What can hang from each mark:
tised: nibe teli valipu
sulok: gulu nupig sopub
teli: tised
sopub: sulok teli
zonugo: nupig
nibe: tised
gulu: setulef
nupig: sulok zonugo
setulef: gulu
valipu: tised

Every row comes from one small tree of marks. The marks that hang from a mark follow it in brackets, in alphabetical order. Every link used is in the known rows. Which tree was each row made from?
In the rows, zero is written as 100.
Known rows:
sulok{gulu nupig sopub{teli{tised{nibe}}}}: | 166 |  66 | 155 |  57 | 100 | 118 |  79 | 100 |  79 |  66 |  86 | 127 |  87 |  69 | 158 | 137 |  96 | 104 |  84 | 121 |  89 |  77 | 118 |  78 |  66 |  86 | 119 | 112 | 155 |  86 |  96 | 117 |
nibe{tised{teli valipu}}: | 103 | 102 | 100 |  87 | 106 | 104 |  89 |  97 |  48 |  84 | 118 | 108 |  94 | 121 | 103 |  99 | 125 |  99 | 122 | 106 | 121 |  58 | 104 | 161 | 101 |  77 |  99 | 128 | 130 | 101 |  59 |  87 |
zonugo{nupig{sulok}}: | 105 | 105 | 126 |  74 |  95 | 145 | 110 |  91 |  80 |  82 | 103 | 103 | 105 | 111 | 103 |  94 |  94 | 120 | 113 |  77 |  94 |  85 |  85 | 122 |  73 |  93 |  95 |  99 | 148 | 113 | 132 |  91 |
sopub{sulok{gulu{setulef} nupig} teli}: | 129 |  80 | 132 |  79 | 103 |  98 |  87 | 111 |  88 | 102 |  75 | 161 |  99 |  71 | 143 | 114 |  76 |  94 |  88 | 119 |  73 |  75 | 145 | 108 |  91 | 112 | 141 | 109 | 144 | 104 |  79 | 117 |
nupig{sulok zonugo}: | 111 | 120 | 121 |  87 |  92 | 123 |  91 | 104 | 104 |  87 |  99 |  87 | 114 | 109 |  80 |  89 |  97 | 122 |  93 |  75 | 104 |  99 |  79 | 118 |  72 |  68 | 105 |  83 | 123 | 115 | 138 | 105 |
setulef{gulu}: |  83 |  91 |  99 |  74 |  99 |  91 | 104 | 109 |  91 |  75 | 106 | 117 | 110 | 104 |  94 |  92 |  85 |  86 | 107 |  82 | 102 | 101 |  84 | 109 |  92 |  96 | 122 | 107 | 118 |  96 | 103 | 104 |
zonugo{nupig{sulok{gulu}}}: | 111 | 106 | 144 |  81 |  98 | 125 | 101 |  95 |  87 |  95 |  97 | 123 |  97 |  91 | 112 |  91 |  86 | 122 |  94 |  90 |  73 |  81 |  88 | 125 |  59 | 107 |  96 |  96 | 159 | 107 | 142 |  93 |
nibe{tised}: |  97 |  94 |  93 |  87 |  92 | 109 | 112 | 102 |  77 |  54 |  94 |  99 |  99 |  96 | 101 | 102 | 101 |  81 |  95 | 113 | 111 |  92 |  99 | 133 | 103 |  91 | 125 | 102 |  99 | 101 |  98 |  98 |
sopub{teli}: |  98 |  92 | 106 |  81 | 110 | 121 |  94 | 113 |  91 |  63 |  91 | 107 | 101 | 101 | 117 | 114 |  98 |  85 | 109 |  97 | 100 |  79 |  97 | 106 | 113 | 104 | 120 | 117 | 106 |  98 |  90 | 107 |
nibe{tised{teli}}: | 108 |  93 |  98 |  83 | 106 | 111 |  94 | 115 |  59 |  64 | 108 | 104 | 100 | 115 | 104 | 104 | 112 |  86 | 102 | 104 | 120 |  77 | 104 | 153 | 104 |  94 | 101 | 118 | 114 | 101 |  83 |  98 |
valipu{tised{nibe teli}}: | 117 |  79 | 110 |  73 | 110 | 108 |  84 |  95 |  88 |  71 | 112 |  70 |  94 | 138 | 131 | 121 | 108 | 112 | 125 |  77 | 130 |  88 | 109 | 120 |  96 |  84 | 111 | 128 | 132 |  99 |  89 |  94 |
zonugo{nupig{sulok{gulu sopub{teli{tised}}}}}: | 146 |  97 | 162 |  71 |  97 | 151 |  79 |  92 |  88 |  62 |  76 | 144 |  86 |  71 | 136 | 115 |  93 | 114 |  79 | 109 |  77 |  64 |  88 | 101 |  64 | 108 | 104 |  97 | 148 | 117 | 146 | 125 |
valipu{tised{teli}}: | 108 |  82 | 107 |  80 | 121 | 113 |  85 | 102 |  88 |  77 | 112 |  92 | 103 | 116 | 133 | 113 | 104 |  93 | 103 |  90 | 114 |  92 | 109 | 126 | 103 | 105 | 110 | 118 | 110 |  95 | 103 | 100 |
nupig{sulok{gulu{setulef}} zonugo}: | 127 | 112 | 134 |  80 | 106 |  93 |  82 | 107 | 123 | 109 |  84 | 115 | 112 | 103 |  98 |  81 |  81 | 140 |  70 |  84 |  87 |  87 |  90 | 122 |  69 |  74 | 118 |  67 | 146 | 111 | 169 | 114 |
sopub{sulok{nupig}}: | 116 |  73 | 113 |  84 |  93 | 119 | 105 |  98 |  68 |  97 | 107 | 125 | 105 |  87 | 122 | 109 |  85 |  94 | 113 |  95 |  94 | 100 | 129 | 113 |  84 |  92 | 120 | 114 | 124 | 103 |  62 |  99 |
zonugo{nupig}: |  93 |  86 | 112 |  75 | 110 | 130 | 120 |  89 |  70 |  74 | 109 | 109 |  98 | 101 | 105 | 102 |  84 | 101 | 120 |  78 |  95 |  89 |  88 | 110 |  89 | 105 | 101 | 110 | 140 | 100 | 110 |  93 |
sulok{gulu{setulef} nupig{zonugo} sopub}: | 147 |  95 | 144 |  53 | 120 | 101 |  98 |  92 |  90 | 115 |  94 | 127 | 119 |  82 | 126 |  92 |  73 | 117 |  60 |  94 |  72 |  83 | 109 | 104 |  51 |  75 | 114 |  75 | 149 |  94 | 130 | 115 |
nupig{sulok{gulu sopub{teli}} zonugo}: | 146 | 120 | 147 |  75 |  99 | 122 |  70 | 109 | 118 |  93 |  85 | 118 | 110 |  81 | 118 |  98 |  98 | 110 |  59 | 106 |  80 |  66 |  72 | 105 |  48 |  85 | 108 |  83 | 132 | 118 | 137 | 125 |
tised{nibe teli valipu}: | 121 |  84 | 106 |  67 | 113 | 104 |  77 |  94 |  58 | 103 | 131 |  76 |  97 | 146 | 108 | 111 | 125 | 134 | 156 |  71 | 126 |  56 | 105 | 134 |  97 |  66 |  84 | 146 | 173 |  91 |  52 |  78 |
sopub{sulok{gulu{setulef}} teli}: | 122 |  77 | 111 |  87 | 103 |  96 |  84 | 111 | 109 |  90 |  78 | 156 |  99 |  82 | 119 | 111 |  80 |  96 | 103 | 116 |  85 |  71 | 118 | 114 | 108 | 119 | 141 | 111 | 134 | 107 |  92 | 122 |
teli{tised}: | 111 |  70 | 106 |  83 |  99 | 118 |  98 |  97 |  85 |  51 |  96 | 104 |  97 |  89 | 114 | 116 |  90 | 102 | 110 |  85 |  99 | 103 | 100 | 104 | 108 |  92 | 120 |  97 | 106 |  95 | 116 | 103 |
sopub{sulok{gulu nupig} teli}: | 123 |  85 | 139 |  91 |  99 | 103 |  84 | 114 |  76 |  98 |  82 | 161 |  92 |  61 | 142 | 114 |  90 |  78 |  94 | 127 |  74 |  85 | 133 | 100 |  82 | 120 | 125 | 118 | 130 | 103 |  69 | 115 |

Write each row's tree:
| 148 |  94 | 129 |  53 | 102 | 111 |  81 |  92 | 113 | 101 | 100 | 122 | 122 | 105 | 115 | 102 |  81 | 137 |  76 |  91 |  75 |  58 |  96 | 132 |  67 |  89 | 113 |  78 | 157 |  96 | 146 | 111 | -> nupig{sulok{gulu{setulef} sopub}}
| 151 | 118 | 144 |  63 | 106 | 117 |  72 | 104 | 128 |  98 |  81 | 132 | 113 |  99 | 117 |  91 |  88 | 126 |  61 | 100 |  81 |  63 |  82 | 110 |  64 |  76 | 121 |  75 | 143 | 113 | 153 | 133 | -> nupig{sulok{gulu{setulef} sopub{teli}} zonugo}
| 119 |  99 | 142 |  65 | 108 | 117 | 103 |  96 |  93 | 101 |  87 | 131 | 102 | 103 | 105 |  94 |  73 | 136 |  92 |  88 |  78 |  71 |  94 | 127 |  69 | 104 | 111 |  87 | 170 | 109 | 157 | 100 | -> zonugo{nupig{sulok{gulu{setulef}}}}
| 122 |  75 | 129 |  89 |  95 |  95 | 100 |  98 |  73 | 109 |  99 | 141 | 107 |  70 | 131 | 105 |  81 |  94 |  92 | 111 |  73 |  96 | 131 | 112 |  72 | 113 | 118 | 108 | 138 | 100 |  72 | 101 | -> sopub{sulok{gulu nupig}}
| 125 | 110 | 140 |  82 | 116 |  88 |  97 | 106 |  82 | 104 |  96 | 125 | 109 |  75 | 120 |  90 |  82 | 103 |  64 |  99 |  77 | 107 | 105 |  99 |  52 |  90 | 108 |  89 | 131 | 101 | 124 | 105 | -> sulok{gulu nupig{zonugo}}
| 139 |  90 | 144 |  49 | 104 | 130 | 100 |  82 |  92 | 100 | 102 | 133 | 111 | 105 | 118 |  99 |  74 | 137 |  80 |  89 |  70 |  57 |  92 | 125 |  53 |  99 | 112 |  85 | 175 | 104 | 157 | 106 | -> zonugo{nupig{sulok{gulu{setulef} sopub}}}
| 135 | 100 | 152 |  71 |  95 | 169 |  84 |  75 |  71 |  72 |  89 | 129 |  81 |  97 | 126 | 118 | 113 | 126 | 114 | 102 |  93 |  50 |  88 | 105 |  75 |  79 |  97 | 112 | 154 | 113 | 111 | 110 | -> zonugo{nupig{sulok{sopub{teli{tised{valipu}}}}}}
| 121 |  66 | 104 | 100 |  84 | 130 |  88 | 105 |  94 |  49 |  78 | 132 |  84 |  73 | 123 | 124 |  95 |  83 | 118 | 106 | 105 |  88 | 111 |  96 | 123 | 102 | 136 | 115 |  98 | 112 |  82 | 123 | -> sopub{sulok teli{tised}}
| 146 | 106 | 137 |  60 | 104 | 113 |  80 |  96 | 124 | 109 |  94 | 115 | 124 |  99 | 103 |  86 |  82 | 143 |  63 |  87 |  80 |  72 |  79 | 120 |  59 |  70 | 114 |  67 | 152 | 111 | 161 | 120 | -> nupig{sulok{gulu{setulef} sopub} zonugo}
| 132 | 102 | 125 |  68 |  95 | 151 |  77 | 103 |  96 |  78 | 101 | 107 | 113 | 100 | 115 | 118 | 102 | 102 |  96 |  99 |  90 |  64 |  79 | 111 |  80 |  87 | 114 | 102 | 118 | 101 | 107 | 117 | -> nupig{sulok{sopub{teli}}}
| 119 |  67 | 112 |  77 |  91 | 102 |  95 |  82 |  76 |  69 | 108 |  85 |  87 | 118 | 106 | 118 | 109 | 134 | 149 |  83 | 116 |  80 | 102 | 102 |  99 |  62 | 109 | 117 | 150 |  90 |  81 |  89 | -> teli{tised{nibe valipu}}
| 143 |  89 | 133 |  69 |  89 | 157 |  76 | 100 |  99 |  52 |  89 | 117 | 101 |  88 | 124 | 127 | 105 | 106 |  91 | 101 |  98 |  70 |  88 | 103 |  89 |  84 | 120 |  94 | 111 | 108 | 121 | 121 | -> nupig{sulok{sopub{teli{tised}}}}
| 152 | 105 | 149 |  54 | 126 | 109 |  88 | 106 |  98 | 104 |  78 | 145 | 110 |  76 | 139 | 100 |  77 | 109 |  54 | 112 |  72 |  74 | 107 |  92 |  63 |  82 | 121 |  87 | 141 |  97 | 125 | 123 | -> sulok{gulu{setulef} nupig{zonugo} sopub{teli}}
| 140 | 104 | 155 |  68 | 113 | 113 |  85 | 108 |  87 |  96 |  87 | 136 | 107 |  65 | 139 | 105 |  89 |  91 |  54 | 116 |  69 |  81 |  95 |  88 |  46 |  88 | 111 |  98 | 132 | 102 | 109 | 124 | -> sulok{gulu nupig{zonugo} sopub{teli}}
| 129 |  96 | 148 |  62 |  97 | 138 |  95 |  80 |  82 |  91 | 108 | 128 | 108 |  94 | 115 | 101 |  85 | 123 |  85 |  92 |  68 |  67 |  78 | 122 |  44 | 104 |  96 |  96 | 166 | 104 | 138 | 101 | -> zonugo{nupig{sulok{gulu sopub}}}
| 129 | 102 | 143 | 100 | 102 | 101 |  85 | 115 |  91 | 104 |  75 | 147 |  96 |  61 | 133 | 101 |  90 |  89 |  83 | 122 |  77 |  98 | 115 |  89 |  68 |  97 | 123 | 107 | 125 | 121 |  84 | 121 | -> sopub{sulok{gulu nupig{zonugo}} teli}
| 126 |  94 | 123 |  64 | 113 | 111 |  75 | 108 |  99 |  76 |  97 | 133 | 103 |  79 | 135 | 116 |  92 |  93 |  78 | 117 |  77 |  62 |  86 | 103 |  79 | 117 | 116 | 110 | 126 |  90 |  91 | 124 | -> sulok{gulu sopub{teli}}
| 120 | 104 | 137 |  64 |  94 | 171 |  96 |  93 |  84 |  72 |  95 | 120 | 104 | 103 | 119 | 112 |  98 | 105 | 103 |  92 |  90 |  60 |  76 | 109 |  68 |  97 | 103 | 110 | 143 | 113 | 116 | 109 | -> zonugo{nupig{sulok{sopub{teli}}}}
| 141 | 108 | 156 |  52 | 110 | 138 |  89 |  96 | 100 |  90 |  81 | 141 | 102 |  99 | 125 | 106 |  81 | 124 |  82 | 102 |  77 |  49 |  89 | 113 |  66 | 107 | 112 |  92 | 169 | 107 | 141 | 115 | -> zonugo{nupig{sulok{gulu{setulef} sopub{teli}}}}
| 134 |  66 | 126 |  76 | 101 |  89 | 102 |  97 |  85 | 116 |  93 | 146 | 108 |  79 | 128 | 106 |  73 | 113 |  90 | 105 |  72 |  86 | 142 | 118 |  81 | 101 | 131 |  96 | 148 | 100 |  91 | 105 | -> sopub{sulok{gulu{setulef} nupig}}
| 142 |  78 | 133 |  73 | 111 | 117 |  76 | 101 | 100 |  51 |  84 | 134 |  90 |  62 | 144 | 124 |  92 |  94 |  78 | 122 |  78 |  67 |  91 |  92 |  90 | 110 | 122 | 100 | 119 |  92 | 116 | 131 | -> sulok{gulu sopub{teli{tised}}}
| 138 |  94 | 144 |  65 |  93 | 177 |  91 |  91 |  84 |  48 |  80 | 124 |  89 |  83 | 123 | 124 |  96 | 113 |  97 |  96 |  96 |  68 |  82 |  98 |  76 |  95 | 106 | 101 | 136 | 114 | 133 | 120 | -> zonugo{nupig{sulok{sopub{teli{tised}}}}}
| 133 | 105 | 141 |  66 | 118 | 138 |  90 | 102 |  78 |  82 |  91 | 118 | 110 |  83 | 128 | 109 |  94 |  88 |  74 | 105 |  89 |  87 |  93 |  88 |  63 |  74 | 112 | 102 | 120 | 102 | 100 | 120 | -> sulok{nupig{zonugo} sopub{teli}}
| 129 | 113 | 153 |  67 | 102 | 146 |  85 |  94 |  87 |  85 |  90 | 131 |  97 |  83 | 127 | 111 |  92 | 111 |  82 | 110 |  74 |  54 |  79 | 112 |  55 | 110 | 105 | 104 | 156 | 113 | 129 | 114 | -> zonugo{nupig{sulok{gulu sopub{teli}}}}
| 146 |  71 | 140 |  84 |  97 | 107 |  84 | 105 |  88 |  82 |  61 | 175 |  85 |  56 | 151 | 121 |  77 |  98 |  91 | 128 |  77 |  84 | 148 |  95 | 101 | 106 | 146 |  96 | 129 | 106 | 103 | 127 | -> sopub{sulok{gulu{setulef} nupig} teli{tised}}
| 132 |  99 | 140 |  74 | 122 |  83 | 101 | 104 |  92 | 109 |  84 | 129 | 115 |  87 | 114 |  89 |  69 | 117 |  65 |  92 |  79 | 102 | 117 | 104 |  65 |  85 | 120 |  79 | 152 |  99 | 135 | 110 | -> sulok{gulu{setulef} nupig{zonugo}}
| 145 |  87 | 143 |  57 |  81 | 171 |  87 |  86 |  82 |  48 |  89 | 103 |  84 | 106 | 121 | 124 | 102 | 129 | 117 |  91 | 112 |  72 |  90 |  92 |  69 |  73 | 104 | 109 | 159 | 113 | 126 | 114 | -> zonugo{nupig{sulok{sopub{teli{tised{nibe}}}}}}
| 157 |  70 | 130 |  48 | 103 | 104 |  73 |  98 | 115 |  60 |  83 | 118 |  93 |  95 | 137 | 130 |  87 | 128 |  99 | 109 | 100 |  61 | 112 |  88 |  93 |  87 | 134 | 103 | 153 |  87 | 125 | 126 | -> sulok{gulu{setulef} sopub{teli{tised{nibe}}}}
| 142 |  67 | 114 |  55 |  95 | 141 |  86 |  94 |  92 |  36 |  93 |  95 |  89 |  97 | 127 | 138 | 104 | 106 | 117 |  99 | 113 |  75 |  93 |  82 |  99 |  74 | 121 | 113 | 131 |  95 |  97 | 120 | -> sulok{sopub{teli{tised{nibe}}}}
| 152 |  77 | 152 |  65 | 108 | 121 |  79 | 103 |  75 |  69 |  79 | 145 |  90 |  54 | 160 | 132 |  91 |  89 |  66 | 126 |  68 |  77 | 117 |  84 |  73 | 110 | 122 |  96 | 128 |  91 | 108 | 124 | -> sulok{gulu nupig sopub{teli{tised}}}
| 151 |  70 | 142 |  88 |  82 | 103 |  80 | 101 |  79 |  72 |  80 | 142 |  76 |  67 | 151 | 132 |  93 | 100 | 110 | 126 |  95 |  92 | 141 |  83 |  81 |  95 | 133 | 119 | 143 | 108 |  74 | 115 | -> sopub{sulok{gulu nupig} teli{tised{nibe}}}
| 152 |  79 | 129 |  60 |  80 | 148 |  75 |  96 | 101 |  52 |  93 |  90 |  95 | 104 | 121 | 134 | 108 | 125 | 116 |  91 | 110 |  71 |  93 |  95 |  86 |  64 | 111 | 103 | 138 | 106 | 115 | 117 | -> nupig{sulok{sopub{teli{tised{nibe}}}}}
